What can hang from each mark:
gofu: funo sedepo
miro: funo
kezu: kupu
muliz: kupu
funo: gofu luvel miro
kupu: kezu luvel muliz
luvel: funo kupu

Every row comes from one small tree of marks. The marks that hang from a mark follow it in brackets, in alphabetical order. Every link used is in the known rows. Which tree was each row made from?
Known rows:
luvel[funo[gofu] kupu[kezu muliz]]: [-23  -9  -9  11  17  -9  -8   6   9  -4  11 -16 -15  17 -17   5 -25  19
  20 -13  12 -21   6  -9   6  16 -11  -5   4   8 -36 -16  16  -1 -20  -5
  19 -12  18   6  23   8  18   5 -23   6  -5  -3  18  11]
gofu[funo[miro] sedepo]: [ -8 -25 -10 -17 -23  -8  -3  18  -4  14  17  21  -5  -9  -6 -23  28  19
  -6   7  -4  42   2   7  -5  -1 -12  -5  18   5  23 -20  -8  -7 -21  -3
  19 -16  -2 -13  10  23  31   7   5   5  -5   3  21 -11]
kezu[kupu[luvel[funo[gofu miro]] muliz]]: [-12  -7 -16   0  17 -33 -17  -9  19  12   3  -1 -12  15   3   7  -9   6
   9  -2   9   2   6   1 -27  44  -1  -2   2   4   1  -6  -2 -28   0 -14
  36 -21 -14 -18   5  16   6 -12 -14   8  -7   5   1   9]
kezu[kupu[luvel[funo[gofu[sedepo]]] muliz]]: [-13 -14  -7  -4 -11 -40 -11   5  -5   1  -3  -1   0  -4 -21   6  -6  22
  13 -14  12  -4   0   9  -5  11   9 -10  13  10  -4 -14  14 -29  -7  -2
  32 -28   2 -13   2   0  -1  -1 -13   5   7  20  12   5]
gofu[funo[luvel[kupu[kezu muliz]]] sedepo]: [-23  -5  -6  -4  12  -8  -6  14 -23  -3  -1   2  17 -24 -50   0  -4  19
  15  -3   2  -5  10   1  29  -7  18   8  15  14  -2 -27   2   4 -34   6
  10 -12  18 -25  27   5  16  41 -14  15  -6  11  15 -15]
luvel[funo[gofu[sedepo] miro] kupu[kezu]]: [ -2 -34   2  -2 -18  -4 -21  26   9   5  13   5 -33  11   0  -8 -27  13
  16  -7   0 -11   5   3  -6  -5 -24 -17  14  15 -28 -23   0  -1 -20  -3
  20 -13  45   2  11  17  14   7 -13  -1   6  -7  -4 -12]
gofu[funo[luvel[kupu] miro] sedepo]: [-19 -21   5  -9  -5  11 -14  23 -10   8   7  12  -1 -24 -31 -10  15   9
  -4   8  -9  14   6  -1   3  -3   4   9  16  10  27 -23 -27  -2 -24  -1
   3  -6  24 -29  10  31  28  25  -5  -3   4   3   6 -29]
luvel[funo[gofu[sedepo]] kupu[kezu muliz]]: [-19 -22  -3   2  -6 -16  -5  21  -6  -1  12  -9 -14   0 -20   1 -28  27
  25 -17  15 -18   3   3  18   1  -7 -18  13  17 -37 -22  12  -4 -24  -1
  21 -19  35   3  17   1  11  19 -21   1   2   2  17  -1]
muliz[kupu[kezu luvel[funo[gofu miro]]]]: [  4 -15   1  10   0 -33 -32   4  24  -9   2  16 -10  33  -1  19  -6 -12
   0   9   4   0  -7  -6 -16  16 -28  -7   3  -1 -19 -26  13  -5  -7   1
  33 -16  18  25  17  -6   0  10  -8  10   1  12 -24   9]
funo[gofu luvel miro]: [-14 -12   4 -17  -8   2  -5   5  11   8  21   2 -38  32  -2 -11  -4  -2
 -19   1 -16  10  -7  -7  -5  10 -10  15   0   9  25 -17 -21 -19  -9  14
  14  -5   1 -12   0  16  21  -2  -5   6 -14  -1 -26  10]
luvel[funo[gofu]]: [-17 -24  -3   0 -17  -7  -6   7   4 -10  20 -11 -23  29   1  -1  13  17
  -3  -5  -8   8 -11  -7 -15  -6 -23  -3  15   0  -2 -19  18 -14  -8  -3
  15  -9  13  15   3  13  23 -11  -9   1  -2   3  13  19]
gofu[funo[luvel[kupu[kezu]]]]: [-18  -1  -6   7  19  13 -21   8 -10 -10  -1   5  24  -8 -32  -1  14   9
  -2   4 -16  -5   8  -8   9 -13   4  25   9   0   1 -25   9  16 -29  -3
   8   1  19 -14  22  19  14  26  -9  12   1   8  16 -15]
kezu[kupu]: [-28   0 -25   3  -8   7  -5  -6   8   7  14  21   0  10  -3 -16  48  12
 -18 -13  -3   4  -2   1 -16  -8   2  16  -8 -12  16 -13  21  -9 -21  -7
  18  -1 -26  -4 -11  35  12  -8  -3   5  -2   2  31   0]
kupu[kezu luvel[funo]]: [  1  -7   4  20  -4 -16 -20  -5   0 -13  -2   1  14  24  -3  16   3  10
  10   5  -2   7  -5  14 -16 -23  -4   1  16  -3 -30 -21  50  -2 -19  -8
  38  -9 -11  41  17  -5   7   1 -17  16   0  16   7  10]
kezu[kupu[luvel[funo]]]: [-18  -3  -9  18  -1  -9 -24  -8   0  -6  -2   8  21   7  -8  15  34  11
  -3   0  -2   4  -4   6 -33  -6   6   9   8 -10  -2 -12  36 -15 -12 -15
  26  -6 -15  11   0  22   2 -12  -8   6   5  13  24   2]
miro[funo[gofu luvel[kupu]]]: [-19  -8  -3  -6  13  25   1  15  -3  -3   5  -4 -16  -3 -36 -12   2   7
 -13  -5 -20 -18  -1 -22  16  -7  -3  23   5   3  17  -2  -6  -4 -13  17
   0 -12  37 -22   3  26  11  -8  -3   2  -2  -1   8 -10]
gofu[funo[luvel[kupu[muliz]] miro] sedepo]: [-31 -12  -2 -12  11  -2  -1  14 -13  12   8   4  -1 -27 -38 -10   5  12
   1   3   5  15   9   3  15  22  16   1  12  15  24 -19 -38  -6 -22   0
  10 -10  15 -39  20  26  26  33  -7   0  -9   1  10 -20]
miro[funo[gofu]]: [ -6 -11 -10 -15 -10   5  11  10   5   3  13   1 -20  10  -6 -23  20  13
 -12  -5 -10  14  -6  -9  10 -11 -17   5   9   0  17  -3  10  -8 -11  11
  16 -20   3  -1   2  18  18 -26   1   7 -12  -2  22   5]
kupu[luvel muliz]: [ -6  13  -9   5  15 -25  11  -5   0  11   4   6  -2   8 -17   5  12  10
  -7  -5  17  18  -7   9   3   7  17  11  -1  -9   0 -11  30 -15 -16  16
  38 -13 -52  17   6  -5  16  -2 -24  17 -24  15  12  11]
funo[gofu]: [ -4  -9  -8  -9 -17  -5   7  11  10   3  22   5 -31  25   0 -12  11  15
 -17  -8  -6   9  -9  -7   1  -4 -17   9   3  -5   8 -17  14  -8 -16  11
  21  -9 -13   8   0   7  22 -12 -15   5 -10   5   7  12]
miro[funo[luvel]]: [-27  -6   5  -8   0  22   5   0 -10  -9   9  -5   8  11 -27 -13  35   7
 -15   3 -19  13  -8  -6   7 -26   7  22   6   4  28  -8   5 -10 -16  10
   5  -4   6   0  12  24  14  -5   8  11 -14   1  13   3]

Which tree is each row?
[ -9 -37   9 -13 -38 -14  -9  19   5   3  25   1 -36  21   6 -13   2  17
   4   2  -3  18  -8   7 -17  -1 -26 -19  19  14   0 -20  -5 -22  -9  -4
  23 -13  27   6   9  17  21  -5  -2  -5   3  -4   0   5] => luvel[funo[gofu[sedepo] miro]]
[  3   7  -4  14   4 -23 -14   0   7  -7   0  28  12  21 -18   9  26  -6
 -13   2  10   0 -14  -3   3 -12  -2  11  -9 -13 -10 -29  43   8 -21  13
  29  -9 -15  30  10 -12  -4  16 -14  17  -7  20  -1   3] => muliz[kupu[kezu luvel]]
[-12 -37   6  -6 -26   0 -13  27   6  10  19   1 -39   3  -3  -9  -9  15
   5  -6   3  -1  -1   1 -12   9 -21 -15  16  12  -8 -15 -12 -11 -12  -4
  13 -11  41  -4   2  30  22   1 -15 -11   8  -8   4 -14] => luvel[funo[gofu[sedepo] miro] kupu]
[ -2 -28  -1  -6 -23 -28 -30  14   9   5   1  13 -18   6   2   2  -3   9
   4  -1  -3   8   1  11 -29   7 -11 -11  17   6   3 -14   1 -24  -5  -5
  34 -22  11 -16  -5  16   0  -7  -7  -1  11  10  -6  -9] => kezu[kupu[luvel[funo[gofu[sedepo] miro]]]]
[-19   6  -9  -5  30   7   4   5  -4   0   4 -12  -4   3 -41  -8 -22   7
   7 -12  -3 -24   6 -16  35   3   7  18  -1  13  -6  -5  -1   2 -18  19
  10 -19  21 -21  22  10   4   5 -10  16 -12  -2   3  -2] => miro[funo[gofu luvel[kupu[kezu muliz]]]]
[-11 -18   5 -14 -10  16   2  26 -21  -4   7  -2 -16 -19 -43 -20   2  15
  -5 -11 -15 -13  -2  -9  27 -22   1   7  12  15  17  -6 -13  -9 -15  24
  -3 -17  47 -26  -3  18   6   6  -2  -3   6   0   4 -18] => miro[funo[gofu[sedepo] luvel[kupu]]]
[-18 -18   6 -12 -19  -3  -8  13 -26 -12  10   2   9 -13 -35 -11  31  18
  -9   5 -16  22  -2   5   6 -26   6  10  24   9  30 -30  -2 -10 -22   5
   7  -6  17 -13  17  10  24  25   6   6  -3  19  13  -7] => gofu[funo[luvel] sedepo]
[-13 -34   6  -9 -40 -16  -7  21  -7  -8  24  -4 -26  14  -7  -6   6  26
   4  -7  -4   9 -11   3  -8 -21 -22 -15  23  11  -6 -18  14 -22 -11   6
  15 -17  27  13   5   4  21   1  -7  -4   7   8  11   7] => luvel[funo[gofu[sedepo]]]
[ 10 -32  12  -7 -24 -30 -12  20   5   7   7   8 -29  15   3   4 -17  14
   3   6  -1  14  -5   9 -19   0 -17 -16  21  11  -5 -18   5 -24  -4   5
  39 -21  13   9   5   1  13  -7 -13  -2  -2  10 -13   1] => kupu[luvel[funo[gofu[sedepo] miro]]]
[  3  15  -8  11  21 -32   7  -8   2   6   1  10   4  16 -12   8  -6   9
   5  -3  15  10   2   9  11   0  12   9  -4  -5 -20 -15  42  -2 -25  12
  47 -15 -49  24  16 -15   3   9 -26  23 -24  18   2  14] => kupu[kezu luvel muliz]
[ -1 -31  10  -3 -27 -36 -20  19   8  -5   8  17 -24  19 -10  11   6   1
  -1   6  10  10 -14   2 -13  13 -20 -18  11   7   0 -27   1 -18  -5   6
  25 -20  34   9   5   0   4  12  -7  -4   6  13 -14  -2] => muliz[kupu[luvel[funo[gofu[sedepo] miro]]]]
[-29   7  -4   2  28   5  -1  -3   8  12  13   2  -7  16 -21  -1 -14   0
   1  -7   7  -8   3   1  12  19  18  18 -11   6  -7 -13 -10   1 -30   4
  23   0  -4  -9  16  18  11  24 -17  11 -19  -9  -7  -3] => funo[luvel[kupu[kezu muliz]] miro]
[-32  -2 -10  16  21  -1  -6  -1   0  -6  11 -12   9  12 -16   8  -3  19
  21 -11  16 -10   0   2   2   3   1  -5   3   3 -38 -16  26   7 -29 -14
  20  -4   7  18  19  17  19  14 -21   7  -9  -4  33   5] => luvel[funo kupu[kezu muliz]]
[  2 -23  -1 -20 -33 -12   5  22   9  20  26  19 -53  14   9 -23  -4  13
 -13  -5  -1  22  -5   2  -3  -3 -20  -6   7   7  15 -17 -10 -17 -16  13
  25 -18  -4  -7  -2  13  21   1  -7  -3  -7  -2  -7  -1] => funo[gofu[sedepo] miro]
[-18  -7  -6   3  20  14 -23   8   6   4   4  12  12  -4 -17  -5  -1   1
   0  10 -14   1  13  -5   0   4  -2  19  11   4   8 -25 -10  12 -29  -6
  10   1  15 -19  22  26  18  24  -7  11  -5  -1   2 -16] => gofu[funo[luvel[kupu[kezu]] miro]]
[-14 -10   2 -16  -3  12   3   7  -5  -7  12  -8 -14  14 -27 -14  14   7
 -14  -2 -22   3  -6 -15  11 -14  -7  17  11   5  27  -6  -4 -14  -8  17
   4 -14  23 -14   5  15  15 -15   6   8 -10   6  -1  10] => miro[funo[gofu luvel]]
[-26   3 -18  12  15 -20 -10 -16  -1  -5  -4   0  21   5 -15  20  21  16
   8  -7  12   4  -2   6 -23  15  17   4   3  -7  -4 -10  28 -21 -10 -16
  33 -11 -26  -1   8  14   3  -7 -12  11  -5  16  27   9] => kezu[kupu[luvel[funo] muliz]]
[-21 -13   0  19   4  13 -19   5   6  -9  12  -1   8  16  -8   5   8  14
  11  -7   0 -12  -1   4 -15 -17  -9   1   8  -2 -34 -21  32   9 -29 -15
  16   3  16  26  14  23  15   8 -19   0   3  -1  27  -4] => luvel[funo kupu[kezu]]
[ 20 -29  13   1 -22 -35 -22  18   8   1   7  11 -20  22   5   6 -33   7
  15   8  -2   8   1  10 -13  -6 -22 -14  22  16 -26 -24  16 -12 -12   4
  41 -23  14  16  14 -11   2   1 -15   9  -1  11 -20   2] => kupu[kezu luvel[funo[gofu[sedepo] miro]]]
[-11  -2   1   6  10   8 -13  12   4  -4  10   4 -18  15 -21   0 -19   2
  -7  -9 -11 -28   3 -15  16 -11  -5  26   1   4  -9 -22   8   5 -25  16
  13  -1  20  -4   8   5   5  15 -20   7   0   6 -13  -1] => funo[gofu luvel[kupu[kezu]]]
[ -6   7  -1  19  17 -32  -8  -9  -4  -9  -1  -6  16  20 -12  19  -5  13
  20   2  11   8  -2  13  -3   0   5  -1   9   2 -31 -16  42  -4 -20  -6
  43 -13 -26  32  28 -10   6   6 -22  21 -13  16  14  22] => kupu[kezu luvel[funo] muliz]
[-19 -21  -4   8  -6   7 -12  16   7  -7  12  -9 -23  11  -8   4   1  16
   0  -6  -2 -17  -5 -10  -7  -1 -16  -1  10   2 -15 -12  10  -6 -12  -5
   7  -4  32   5   3  24  22 -12 -20  -8   4  -1  21  -1] => luvel[funo[gofu] kupu]
[ -4 -19   7  -8  -8   0 -15  25   4  11  14  13 -35   9 -13 -13 -33   2
   0  -8  -7 -18   7  -3  13  -4  -8  10   5  17  -8 -20 -18  -4 -24  18
  17  -9  40 -16   7  10   5  24 -14   1   2  -2 -28 -14] => funo[gofu[sedepo] luvel[kupu[kezu]] miro]
[-31 -10  -9  11  23   0  -6  -2  15   9  17  -7  -2  18  -3   6 -10  12
  21  -3  16  -1   3   6  -6  22  -3 -10   0   8 -29 -15   8   3 -26 -20
  27  -4   4  10  22  27  20  10 -17   8 -15 -11  16   1] => luvel[funo[miro] kupu[kezu muliz]]
[-10 -23  14 -23 -28  -6  -2  17   1   9  22   9 -40  19 -10 -14 -10   7
 -15  -5 -12  13  -5  -2  -3  -4  -9   5   8  16  26 -21 -20 -27 -13  18
  17 -12  21 -14   2  11  21  10  -3   0  -6   3 -24  -2] => funo[gofu[sedepo] luvel miro]
[-28   8 -12   6  35   1  -9   1 -11  -3  -1  -8  27  -9 -41   4  -2  10
   9  -2   0  -5  11 -10  23   7  17  18   5   6   0 -19   3  11 -28  -2
   9  -6   4 -19  30  11  16  29 -13  18 -10   9  20  -5] => gofu[funo[luvel[kupu[kezu muliz]]]]
[-18   1  -9  -5  30  -2  -3   5  16  16  13  -4 -29  19 -16  -4 -39  -2
   2 -10   3 -18  10 -13  19  29   4  12  -4  13  -8 -16 -20  -4 -19  11
  23 -11  12 -21  17  11  12  16 -21  11 -16  -7 -21   2] => funo[gofu luvel[kupu[kezu muliz]] miro]
